Known rows, with every step that occurs
b v w: [-2.26  4.24  0.69 -0.78 -0.69  4.84 -0.14  1.62  2.68 -2.77  0.56  1.61
  0.57  2.43 -2.80  2.39  3.70  0.11 -0.14  2.83 -1.23 -2.84 -0.62]
u h v w: [-1.27  2.80  3.72 -2.59 -2.38  4.92 -1.47  0.88  0.82 -2.68 -0.90 -0.37
  2.89  2.04 -0.65  1.82  2.29 -0.71 -1.36  2.50 -0.26 -4.58 -3.24]
w v h: [-3.28  4.29  1.45 -3.10 -6.11  3.32 -1.22  1.56  1.82 -4.41 -2.23 -0.09
  1.97  0.81  1.89 -0.14  3.32  1.15  1.59  1.96  0.35  0.00 -2.35]
h t v x u: [-0.75  2.30  3.41 -1.74 -2.44  5.63  3.69  1.22 -2.64 -3.85 -0.04  1.48
  0.83 -0.61 -1.34 -1.92  1.65 -0.01 -0.55 -2.14 -3.77  0.75  1.08]
p v x w u: [-0.85  2.17  3.11 -0.71 -0.41  3.47 -1.97  0.56  1.23 -4.14 -0.61 -0.36
 -2.33 -2.95 -2.33 -3.02  2.72  3.38  1.15  1.62 -2.98 -0.27  2.07]
t v x: [-0.39  3.23  4.39  1.31 -0.65  5.01  0.52  2.73  0.79 -4.96 -0.27  4.56
  2.56 -1.46 -0.81 -1.01  3.45  0.32  0.44  0.56 -4.87 -2.81 -1.08]
h t v x w: [-0.51  1.92  3.87 -2.15 -1.71  6.52  3.57  0.50 -2.44 -2.81  0.36  4.49
  1.60 -2.43 -2.40 -1.18  3.71 -0.76  0.71 -0.36 -5.83 -2.29  1.72]
p v h u: [-0.47  1.80  1.59 -2.88 -5.61  2.23 -1.24  0.28  2.17 -4.29 -1.08 -1.52
  2.55  1.08 -2.98 -2.53  1.30  2.80 -1.75  2.15 -1.27 -0.63 -1.60]
t v h: [-1.70  4.18  2.05 -0.75 -4.35  3.20  0.02  1.60  1.37 -4.49 -1.53  2.95
  2.79  0.49 -1.18 -0.65  3.51 -2.11 -0.07  1.18 -3.23 -1.07 -3.57]
h u t v x: [-1.54  0.44  2.47 -0.04 -0.08  5.67  2.78  0.59  2.26 -2.63  1.24  3.98
  3.71 -0.88 -1.63 -2.10  1.36  2.42 -0.49  0.88 -5.24 -3.29  0.65]
t v w: [-1.10  4.50  2.38 -0.83 -1.13  3.39  2.17  2.19  1.32 -3.26 -0.02  3.04
  1.39  1.87 -2.67  1.73  3.88 -1.61 -1.31  1.98 -4.06 -2.42 -1.44]
x w: [-1.74  4.60  1.91 -2.37 -2.95  6.19 -0.02  0.36  1.11 -3.01 -0.22  1.68
  0.39 -1.73 -2.64  0.55  4.32 -0.71  2.04  3.78 -3.98 -2.84 -0.06]
b v h u: [-1.84  2.57  0.52 -1.22 -5.03  5.05 -0.55  0.38  3.55 -3.77  0.04  0.48
  4.04  1.88 -2.85 -0.46  2.09  1.64 -1.15  2.57 -1.26 -1.72 -0.90]
w u h t v x: [ 0.58 -0.45  3.39 -0.43 -2.07  5.39 -0.10  2.39 -0.94 -5.36 -1.20  1.35
  4.25 -0.69 -0.94 -3.03  1.57 -1.14 -1.02 -2.00 -3.55 -0.18 -1.63]
p v: [ 0.49  2.71  1.88 -1.18 -2.59  2.77 -2.42  2.09  1.61 -3.89 -0.73 -0.47
  1.75  0.51 -2.14 -1.80  2.27  1.30  0.71  2.53 -1.91 -1.53 -0.97]
b v: [-0.99  3.56  0.83  0.35 -2.25  5.55 -1.62  2.00  3.09 -3.41  0.36  1.57
  3.08  1.28 -1.98  0.39  2.93  0.14  1.35  2.84 -1.90 -2.59 -0.25]
w v h t: [-3.08  2.23  1.23 -5.12 -7.57  4.03  0.33  1.57 -0.39 -2.89 -1.79 -0.55
  2.78  1.85  1.65 -1.13  2.57  0.45  1.31 -0.13  0.51  1.09 -0.94]
b v x: [-1.58  2.72  2.91  1.14 -0.04  6.71 -1.75  1.94  2.13 -4.57  0.32  3.30
  1.84 -0.97 -0.86 -0.32  3.24  2.00  1.76  1.43 -1.99 -3.00 -0.36]
x w u: [-2.09  3.93  1.33 -1.12 -3.07  5.00 -1.15  1.33  2.82 -3.25 -0.13 -0.69
 -0.69 -1.12 -2.80 -0.64  3.48  0.12  1.69  3.25 -3.88 -0.72  1.58]
h v x: [-1.84  2.52  5.96  0.19 -1.95  5.70 -1.99  2.61  1.58 -2.86  0.43  1.58
  2.35 -0.52  0.81 -1.01  2.15  2.87  1.22  1.15 -2.10 -4.10  0.38]
u t v: [-2.08  2.67  0.46 -0.35 -0.87  4.45  1.24  1.28  2.29 -1.91  0.41  3.51
  3.02  0.39 -1.16 -0.95  2.39 -1.70  1.24  1.69 -4.13 -2.35 -1.01]
p v w u: [-1.16  2.69  1.17 -1.25 -1.21  1.00 -1.83  2.29  2.92 -3.19 -0.57 -2.49
 -1.76  2.37 -2.87 -0.95  2.16  2.10 -1.00  1.96 -0.99  0.59  0.23]
t v: [ 0.11  3.90  2.40  0.41 -2.67  3.90  0.65  2.82  1.91 -4.06 -0.26  2.74
  3.97  0.74 -1.89 -0.22  3.08 -1.49 -0.04  1.87 -4.88 -2.44 -1.00]

Rows
[ 0.03  2.32  3.41  0.22 -0.46  5.59 -0.06  0.06  0.10 -5.77 -1.41  2.22
  1.53 -3.42 -1.89 -1.32  3.46 -1.14 -0.17  1.04 -4.58 -1.87 -1.49]	t v x w u h
[ 1.63  0.80  1.89 -2.35 -4.15  5.59  1.03  1.63 -1.60 -4.21 -1.16  1.78
  6.47  0.79 -1.86 -1.04  2.18 -3.89 -1.10 -0.10 -3.69 -2.08 -3.14]	u h t v
[ 1.25  0.19  1.23 -1.21 -4.20  4.36  0.00  2.56  0.04 -4.36 -1.12 -0.45
  5.44  1.52 -2.04 -2.26  1.34 -2.95 -1.44 -0.58 -3.49  0.22 -1.65]	w u h t v
[-1.03  1.34  2.88 -3.85 -2.83  7.76  0.41 -0.30 -3.80 -5.12 -1.48 -0.51
  0.80 -1.96 -0.44 -1.63  1.34 -0.36  0.45 -1.18 -0.60  0.04 -2.88]	v x u h t
[-1.35  3.21  1.53 -2.59 -4.33  2.02 -3.01  0.63  1.22 -4.40 -2.05 -0.19
  0.63  0.27 -1.40 -2.12  2.51  0.59  0.55  1.72 -0.27 -0.14 -3.48]	p v h
[-4.56  3.23  1.48 -1.79  0.33  6.64  0.54 -0.72  0.21 -2.77  0.07  1.23
 -2.69 -2.40  0.21 -1.35  1.67  1.81  2.59  0.50 -1.15 -0.34 -0.82]	v x u t
[-4.38  1.70  0.01 -3.38 -4.24  5.19  0.13 -0.72  3.05 -2.01 -0.01  0.88
  2.28  0.49 -1.56 -1.47  1.58  1.37  0.47  2.17 -1.65 -1.44 -2.14]	v h u t
[-2.77  3.99  0.48 -0.92 -3.83  4.79 -2.37  0.95  2.65 -3.96 -0.78  1.77
  2.20  0.99 -1.29  0.09  3.26 -0.60  1.06  1.98 -0.12 -1.22 -2.79]	b v h
[ 0.65 -0.82  2.47 -3.39 -1.89  4.99 -1.58 -0.69 -2.19 -4.18 -1.47 -1.39
  0.20 -2.74 -2.33 -3.90  1.63  1.10  0.06 -0.29 -1.71  0.10  0.02]	p v x w u h t
[-0.79  2.83  2.25 -1.15 -5.51  3.50  1.70  1.01  2.32 -4.38 -0.60  1.75
  4.82  1.36 -2.85 -1.08  2.27  0.06 -2.42  1.60 -4.28 -1.50 -1.73]	t v h u
[-4.50  2.68  3.43 -1.57 -0.59  6.14  0.18 -0.48  0.91 -0.78  0.89 -0.14
 -1.24 -1.02  1.37 -1.42  0.03  2.86  1.75  0.10 -0.23 -1.76  1.24]	h v x u t
[-4.48  1.54  3.12 -1.08 -0.06  5.78 -0.97 -0.30  2.79  0.14  1.23  0.55
 -1.34 -2.15  0.20 -2.07  1.37  2.93  2.48  1.38 -2.32 -2.58  3.51]	h v x w u t
[-1.15  1.88  1.47 -1.60 -2.57  2.86  2.55  3.11  1.04 -2.12  0.24  0.09
  1.01  3.46 -3.08 -0.50  2.22 -1.25 -1.91 -0.60 -3.95  0.83  1.55]	h t v w u
[-4.94  2.36 -0.60 -5.73 -5.51  4.85  2.60 -2.71  2.13 -1.17 -0.41 -0.08
  1.14 -0.40 -0.14 -0.38  2.36  2.63  1.07  3.23 -0.93 -1.03  1.06]	x w v h u t
[-0.22  2.76  1.20 -4.38 -3.12  4.77  4.22 -0.52 -3.54 -3.46 -1.26 -0.37
  1.28  2.09 -2.80  0.95  1.79 -3.76 -2.96 -0.58 -1.74  0.30 -2.55]	x u h t v w
[-1.09  1.29  0.51 -0.79 -2.19  4.76  2.79  0.82  3.34 -1.64  1.29  2.29
  4.91  1.36 -2.74 -1.42  1.17  0.62 -0.99  2.01 -5.18 -2.78  0.82]	h u t v
[-4.09  1.38 -1.35 -2.20 -3.27  5.46 -0.09 -1.21  4.17 -1.67  0.73  1.30
  3.14  1.51 -2.05 -1.15  1.19  1.58  0.12  2.25 -0.49 -1.70 -0.94]	b v h u t
[-0.88  2.95  1.08 -1.85 -2.98  5.87 -2.11  0.04  1.39 -4.67 -1.53 -1.07
  1.17 -1.87 -2.35 -0.45  3.19 -1.57  0.92  3.33 -2.73 -1.46 -1.95]	x w u h
[-2.20  3.85  3.99 -1.45 -0.83  7.20 -0.01  0.27  0.06 -4.06 -0.21  3.45
 -0.91 -3.99 -1.66  0.06  4.65  1.09  2.45  2.44 -4.05 -3.27 -0.13]	v x w
[-2.79  3.48  1.38 -4.90 -7.31  4.34  2.02 -1.21  1.71 -3.37 -1.13 -0.76
  2.20 -0.06 -0.91  0.18  3.17  2.73 -0.13  3.57 -1.60 -1.05  0.95]	x w v h u
[ 0.62  0.94  3.53 -2.99 -1.83  7.30  2.63 -0.61 -3.65 -4.28 -0.92  4.17
  3.44 -3.13 -2.08 -1.09  3.48 -2.66 -0.10 -0.23 -4.72 -2.92 -1.79]	u h t v x w
[-2.72  3.23  3.31 -0.70 -2.48  2.96 -1.40  3.12  3.89 -1.43  0.47 -2.20
 -0.09  3.50 -1.14  0.62  1.65  1.96 -0.93  1.93 -1.07 -1.72  1.70]	h v w u
[-0.28  1.23  3.97 -0.82 -1.96  5.66  2.17  2.74 -1.23 -3.59  0.14  4.04
  3.32 -0.64 -1.13 -2.15  2.74 -0.17  0.11 -1.38 -4.88 -1.70  0.34]	h t v x
[ 0.76  0.17  2.59 -4.16 -2.36  5.24 -0.36 -0.90 -4.33 -5.05 -1.95 -1.96
  0.34 -1.68 -1.14 -3.25  0.51  1.03 -0.55 -1.41  0.53  0.91 -2.18]	p v x u h t
[ 0.24 -0.11  0.71 -4.04 -2.58  2.44 -1.45  1.16 -0.70 -3.30 -1.62 -3.46
  0.68  2.43 -2.92 -1.81  1.10 -0.32 -2.15  0.01  0.16  0.99 -1.76]	p v w u h t
